Each row comes from the steps of one walk. Every step used is in the known rows, and no mark comes twice. Write the walk behind each row, first mark first.
(in the rows, 128 means zero)
Known rows:
diseb/nukat: [132 124 121  96 144 160 126 110 108 139 112 113 161 107 121 149 114  86
 109 126 141  93 160  86 155 137 101 130 143 110 145 132 130 109 139 128
 122  95]
semuk/guma/reran/tipugok/diseb: [178  67  42 136 170 150 179 180 129 139  95 147 138 144 133 154 105 123
 154 174 136 154 164  50 116 134 106 165 150 134 147 119 182 125 148 195
 153 181]
tipugok/reran/guma/semuk/vasum/diseb: [212 117 115 166 120 126  78 136 148 108 101 128 153 201 144  79 148 145
  97 188 169 142 131  85 120  50  98 181 203  36 132  51 127  80  82 113
 146  61]
bolo/vasum/diseb/nukat: [183 131 115 137 185 156 117  99  92 119 116 116 152 122 141 141 100  70
 105 121 181 129 163  73 120 136 110 135 151 126 166 134 148  84 111 118
 118 110]
guma/reran/tipugok/diseb: [178  83  80 112 180 114 198 185 105 155 109 121 124 120 120 148 101 160
 146 133 129 146 151  57 127 124 124 136 158 133 152 118 196  98 148 206
 136 171]
semuk/vasum/bolo/kisu: [175 108 115 138 165 168 116 132 169 131 135 125 142 176 108 158 142 142
  93 145  94 150 123 103 117 115 149 157 189  41 172 119 128 145  90 104
 147 124]
kisu/bolo/vasum/semuk: [160 145 143 131 134 143 119 112 122 107 126 156 110 129 122 140 130  96
 132 120 113 166 110  71  79 114  78 135 182 113 184 139 185 127 132 149
 146  81]
reran/guma/semuk/vasum: [179 126 109 148 113 139  58 104 147  98 110 152 150 193 144 111 157 142
 102 180 126 129 116 115 144  70 126 167 185  55 153  59 151 106 109 115
 126  99]
finaka/sile/diseb/nukat: [113 130 141 115 137 129 153  99  89 119 118  90 189  92 117  92 101  96
 122  90 137 106 143  66 108 150 138 110 142  83 147 127 156 107  98 127
 100  73]
semuk/guma: [139 109  78 156 119 189 109 119 139 125 106 158 140 156 146 140 129 101
 121 175 135 117 140  87 117 148  95 145 132 117 138 128 126 144 119 124
 159 119]
finaka/sile/diseb/vasum/bolo: [126 146 132 107 129 129 174 116  89 121 131 121 179 129 124 138 122 126
 122  85 102 134 104  92  73 156 176 112 154  69 164 115 159 134 116 108
 122  84]
nukat/diseb: [126 101 121 140 151 112 140 127 102 145 138  91 143 124  89 126 127 147
 109 135 119 130 125  90 141 123  91 111 112 109 156 132 135 134 113 149
 167  61]
sile/diseb/tipugok/reran/guma/semuk: [132 128 117 155 129 130 121 148 144 132 130 126 160 142 134  88 147 128
 146 115 145  74 123  79 101  67  97 125 198  51 140  49 138 120  81 143
 120  67]
nukat/diseb/vasum: [109  91 122 131 153 121 137 117  88 138 140  99 161 111 104 136 122 141
 111 122 116 116 116 104 144 104 106 118 100 104 150  96 133 132 128 130
 139  64]
vasum/diseb/sile: [178 121 103 125 129 137 142 122  92 120 116 123 145 135 163 116 119  93
 123 144 153 164 102  69 106 124 126 127 125  95 151  94 107  91 103 124
 117 111]
fimepav/diseb/vasum/semuk/guma: [137  81  68 137  90 172 137  98 157  81 129 160 185 118 155 118 127  90
 134 183 143 136 126  60  97 118  79 176 155 120 143  83 139 108 131 127
 171  75]
vasum/bolo/kisu: [150 121 139 105 179 160 153 141 157 144 123 110 147 142  90 170 151 127
 113 145 102 149 130  91 115 139 138 119 177  86 157 150 127 148 120 121
 163 131]
reran/guma/semuk: [157 143 132 119 122 130  92 116 137 116  95 135 147 163 127 122 166 121
 122 183 140 117 121 109 150  95 117 122 175 104 136  88 150 106 138 132
 140 106]
kisu/bolo/vasum/diseb: [212 138 132 146 155 150 116 124 109 132 126 142 103 150 137 130 127  88
 126 108 137 185 126  79  78 142 119 126 188 134 174 146 158 104 113 125
 138  96]
sile/diseb/vasum/bolo/kisu: [144 104 130 126 180 163 146 138 137 140 150  97 166 128  97 161 144 126
 115  99 105 125 133  95 105 128 168  90 168  69 158 118 142 146 105 112
 138 100]
finaka/sile: [121 126 148 119 133 129 164 105  99 118 113 134 153 126 143 100 113 133
 137 128 122 136 106  80 101 139 130 130 134  93 145 120 158 112 108 126
 123 117]
fimepav/diseb/vasum/bolo/kisu: [142  88 119  91 166 160 182 123 173 125 140 108 180 114 111 161 141 117
 122 130 105 135 133 100 117 131 169 129 193 101 153 107 143 126 119 104
 153 123]
diseb/tipugok/reran/guma/semuk/vasum: [152 108  97 158 115 141  96 129 157 112 120 163 156 176 160 101 140 138
 130 148 133  95 115  95 122  37  95 199 201  22 147  17 121 103  85 126
  96  96]
bolo/vasum/semuk/guma/reran: [146  91  73 158 199 165 130 132 147  83 118 161 120 157 146 152  93  93
 134 181 135 162 136  72  77 104  58 165 125 108 152 112 202 170 120 176
 154 128]
bolo/vasum/semuk/guma: [141 117  82 173 140 177 103 100 137  89 115 176 138 149 158 146 122  89
 133 181 157 144 130  60  71 111  60 155 141 108 166 131 172 143 110 144
 168 110]
guma/semuk: [126 138 137 139 125 135 105 108 129 137 118 133 148 141 114 108 150 125
  97 167 132 131 129 106 109 106 118 118 170 106 158 120 168 106 137 142
 136  93]
tipugok/diseb/sile: [139 122  91 113 111 123 173 135  97 126  91  97 161 118 151 124 124 135
 149 138 137 145 122  69 129 127 138 129 114  66 151 103 142 104 112 147
 124 127]
fimepav/diseb: [147 105 110 119 125 145 171 122 155 129 136 118 147 112 144 112 124 129
 116 135 130 132 142  90 136 144 119 129 169 137 147 115 157  94 111 123
 163  95]
diseb/vasum/semuk/guma/reran/tipugok: [153  69  57 118 159 161 141 144 122 102 125 192 152 138 145 174 102  82
 151 190 122 137 123  49  89  77  65 176 133 132 145  87 177 124 171 181
 132 151]
fimepav/diseb/tipugok/reran/guma: [143  84  92 113 126 136 196 148 159 121 135 134 157 117 174 110 121 123
 165 107 140  72 128  64 140 102  87 164 187  89 125  44 110  97  89 128
 137  95]
fimepav/diseb/nukat: [134 106 108  92 130 150 165 103 140 127 125  99 181  86 126 125 109  84
 110 126 139 101 169  84 155 151 119 135 176 139 139 119 138  85 124 123
 136  81]
kisu/bolo: [163 132 136 111 120 157 129 131 125 149 120 138 110 133 112 134 147 106
 128 115  98 142 125  95 121 141 114 120 175 122 157 138 133 127 143 131
 139  84]
bolo/vasum/semuk: [147 134 123 149 160 142 121 104 117 106 130 146 129 137 144 135 117 120
 126 146 149 140 117  68  93  97  78 131 146  99 180 138 190 120 111 154
 149  99]

Write each row's walk:
[139 119 122 116 124 143 123 113 100 108 138 146 161 123 139 135 126 116
 124 149 128 131  99  84 121  94  86 136 129  95 147  91 149 100 145 139
 136  77] : diseb/vasum/semuk
[167  88  78  79 189 117 192 162  99 157 104 100 159  94 110 164  94 110
 139 125 136 126 182  52 151 126 112 145 162 131 147 120 184  88 165 192
 114 164] : guma/reran/tipugok/diseb/nukat
[196 137 122 126 140 139 134 112  95 116 112 139 116 135 155 131 124  63
 145 106 134 188 103  70  70 131 136 134 162 106 177 121 137 112 110 116
 104 112] : kisu/bolo/vasum/diseb/sile
[111  86  83 151 120 136 108 108 112  92 130 136 180 128 103 142 134 102
 122 190 129 142 111  62 111  96  44 159 106  94 151  99 124 145 135 146
 165  45] : nukat/diseb/vasum/semuk/guma
[143 114  86 155 108 169 103 118 139  97 116 170 146 151 132 133 136  91
 123 196 143 143 124  59  95 123  55 156 137 107 148 124 137 135 129 148
 176  93] : vasum/semuk/guma
[160  88  70  91 164  98 213 174  96 140 105 116 143 109 151 151  95 135
 168 136 128 152 125  48 115 105 133 144 134 106 153  87 181 103 136 197
 103 182] : guma/reran/tipugok/diseb/sile
[146  91  73 139 161 162 135 146 148  95 116 149 125 154 128 142 109 102
 130 198 124 167 127  62 100 117  51 173 128 100 130 106 162 155 142 176
 161 105] : vasum/semuk/guma/reran
[119 108 157 116 174 139 176 119 120 118 135 101 191 115  99 130 132 125
 137  95 100 138 108  83  68 131 191 103 162  51 161 118 154 141  92 108
 117 111] : finaka/sile/diseb/vasum/bolo/kisu
[132 130 117 123 146 155 118 122 104 138 128  91 165 103 114 126 114  94
 100  92 143  86 166  83 142 136 114  95 151 105 144 127 144 115 109 131
 122  63] : sile/diseb/nukat
[157 122 124 139 153 152  88 117 180 126 134 125 162 177  84 137 168 140
  76 175 100 167 129 109  94  93 153 160 227  32 191 117 154 134 102 108
 140 117] : guma/semuk/vasum/bolo/kisu
[162 121 115 151 111 124  88 133 161 121  87 129 152 188 151  99 150 152
 109 180 139 105 127 100 136  43  98 176 194  25 132  47 143 110  91 115
 139  71] : tipugok/reran/guma/semuk/vasum
[161  88  60 128 156 151 145 154 136 110 122 193 129 149 132 163 107  85
 146 201 127 154 132  36  83  96  48 171 150 138 149 109 177 128 163 194
 154 152] : vasum/semuk/guma/reran/tipugok
[160 139  89 102 126 147 171 145 100 143 107 109 167 139 120 176 140 153
 108 127 112 149 137  97 132 156 158 133 148  80 159 116 143 115 152 135
 156 109] : tipugok/diseb/vasum/bolo
[113  99 106 142 158 125 148 121 101 139 173 119 147 110 104 128 120 134
 124 103 112 115 112  80 128 119  89 135 130  94 171  97 111 124 102 151
 120  84] : nukat/diseb/tipugok
[145 121  92  83 122 151 185 116 140 128 135 132 178 123 138 164 129 124
 103 128 101 129 130 103 124 156 148 139 181 121 157 105 143 113 143 107
 170  86] : fimepav/diseb/vasum/bolo
[151  73  54 137 155 152 151 156 122  84 106 127 163 130 123 136 115 118
 147 188 132 174 141  67 121 113  80 181 118  86 125  78 177 128 147 183
 150 112] : tipugok/diseb/vasum/semuk/guma/reran
[130 104  98  96 104 127 182 109 138 115 121 112 164 101 169 110 118 110
 138 126 127 129 116  78 114 129 130 137 141 105 154  88 136 101 104 123
 130 103] : fimepav/diseb/sile
[126 112 112 162 145 154 164 156 124 152 150 116 139 116 144 100 107 136
 137  68 136  80 135  61  88  99  91 117 163  57 150  83 128 127  60 144
 115  70] : sile/diseb/tipugok/reran
[186 110 100 149 146 157 139 126  99 124 163 159 138 129 147 112 115 107
 129 114 146 143 121  71 107 135 117 150 153 118 165  98 102  79 100 130
 104 117] : vasum/diseb/tipugok
[159 109  91  96 133 135 164 133  91 157 100 118 179  97 114 153 115 106
 133 126 158 104 177  36 147 132 113 131 176 135 162 142 160  71 146 164
 127 146] : reran/tipugok/diseb/nukat
[137  81  68 132 162 170 135 137 123  82 123 154 150 146 139 150 100  91
 139 188 119 150 118  86 106  98  72 178 113 102 127  78 160 148 156 159
 135 103] : diseb/vasum/semuk/guma/reran
[145 108 136  93 177 167 149 127 139 138 126 119 167 135 106 186 145 118
 119 134 102 129 121 110 121 121 162 122 161  83 156 119 126 150 130 105
 130 132] : diseb/vasum/bolo/kisu
[126 123 124 131 130 132 134 137 146 130 112 147 156 149 144 108 150 125
 151 142 144  83 117  89 112  61  89 159 192  60 133  51 123 112 110 136
 109  95] : diseb/tipugok/reran/guma/semuk
[161  92  62 155 189 155 141 134 130 102 116 198 120 150 151 176  89  83
 150 185 138 152 131  34  59  90  55 166 155 137 167 115 218 146 144 193
 147 171] : bolo/vasum/semuk/guma/reran/tipugok
[185 118 121 125 151 145  76 124 187 104 112 135 165 202  91 149 180 135
 102 190 107 152 124 116 131  78 155 164 224  32 164  83 136 137 105 106
 144 130] : reran/guma/semuk/vasum/bolo/kisu
[128 102 105 123 116 124 168 125 173 116 126 135 174 126 150  88 147 119
 154 145 144  89 132  76 119  73 100 165 221  82 138  42 137  89  94 135
 134  86] : fimepav/diseb/tipugok/reran/guma/semuk
[181 106  66  74 181 120 213 179  96 154 115 135 148 136 116 202 105 141
 136 124 100 154 144  75 115 129 150 146 170 113 164 104 188 118 181 183
 138 163] : guma/reran/tipugok/diseb/vasum/bolo
[154 115 108 128 119 129 147 129  93 107 120 114 174 111 133 124 135 149
 137 148 146 150 120  64 140 106 101 143 132  84 156  92 162  84 143 160
 143  86] : tipugok/diseb/vasum/semuk
[154  74  57 132 177 167 155 157 135 142 111 179 126 147 143 170  96  95
 141 175 124 131 144  61 103 116  92 159 141 152 141 112 170 141 152 171
 143 175] : semuk/guma/reran/tipugok
[140 108 111 148 140 156 124 125 101 136 144 115 149 119 145 121 115 131
 110  93 121  98 128 105 124 113 142  93 127 102 144  92 156 118 109 122
 126  75] : sile/diseb/vasum
[173 105  96 125 132 124 169 150  96 160 107 142 150 119 133 145 129 146
 138 134 149 130 145  45 125 127 127 123 166 129 170 136 172  81 134 170
 145 158] : reran/tipugok/diseb
[145 104 117 119 144 149 164 149 135 133 122 149 137 141 168 136 121 129
 164 114 137  70 119  74 136  86  79 154 152  67 126  52  93 120  95 135
 115 105] : diseb/tipugok/reran/guma
[172 109 107 170 182 153 164 134 103 142 136 150 132 128 171 113  93 116
 135  96 171 123 139  60  71  92  87 148 161  83 166  94 130 102  63 132
 111 114] : bolo/vasum/diseb/tipugok/reran
[165 106  99 117 113 114 163 136  83 120 118 152 175 108 134 143 127 140
 147 153 148 137 123  37 117  88 100 137 165 113 171 102 179  59 157 181
 142 134] : reran/tipugok/diseb/vasum/semuk
[198  90  83 180 140 160 127 142 115 133 149 148 140 158 166  89 101 139
 111 108 150 132 131  58  97  75  90 193 181  38 162  53  93  78  54 121
 103  87] : semuk/vasum/diseb/tipugok/reran
[140  80  63 158 164 161 124 148 132  85 140 136 151 138 132 127 103  98
 135 153 124 145 126  74  89 101  83 151 121  92 129  80 176 151 123 163
 137  75] : sile/diseb/vasum/semuk/guma/reran
[199 138 130 115 164 160 115 112  95 128 116 123 134 117 119 147 111  45
 116  95 148 153 159  74 104 149 113 137 193 134 174 148 145  93 125 120
 114  84] : kisu/bolo/vasum/diseb/nukat
[165 158  97 134 109 141  82 109 151 128 125 151 153 192 107 143 149 140
  59 169 101 165 124 116 101 115 138 165 215  46 189 110 152 126 126 117
 153  83] : guma/semuk/vasum/bolo
[204 107  92 138 139 167  89 105 108 113 130 124 165 144 137 114 102  92
  79 138 156 137 161  84 147 118 115 181 168  82 156  99 110  69 100 107
 109  83] : semuk/vasum/diseb/nukat
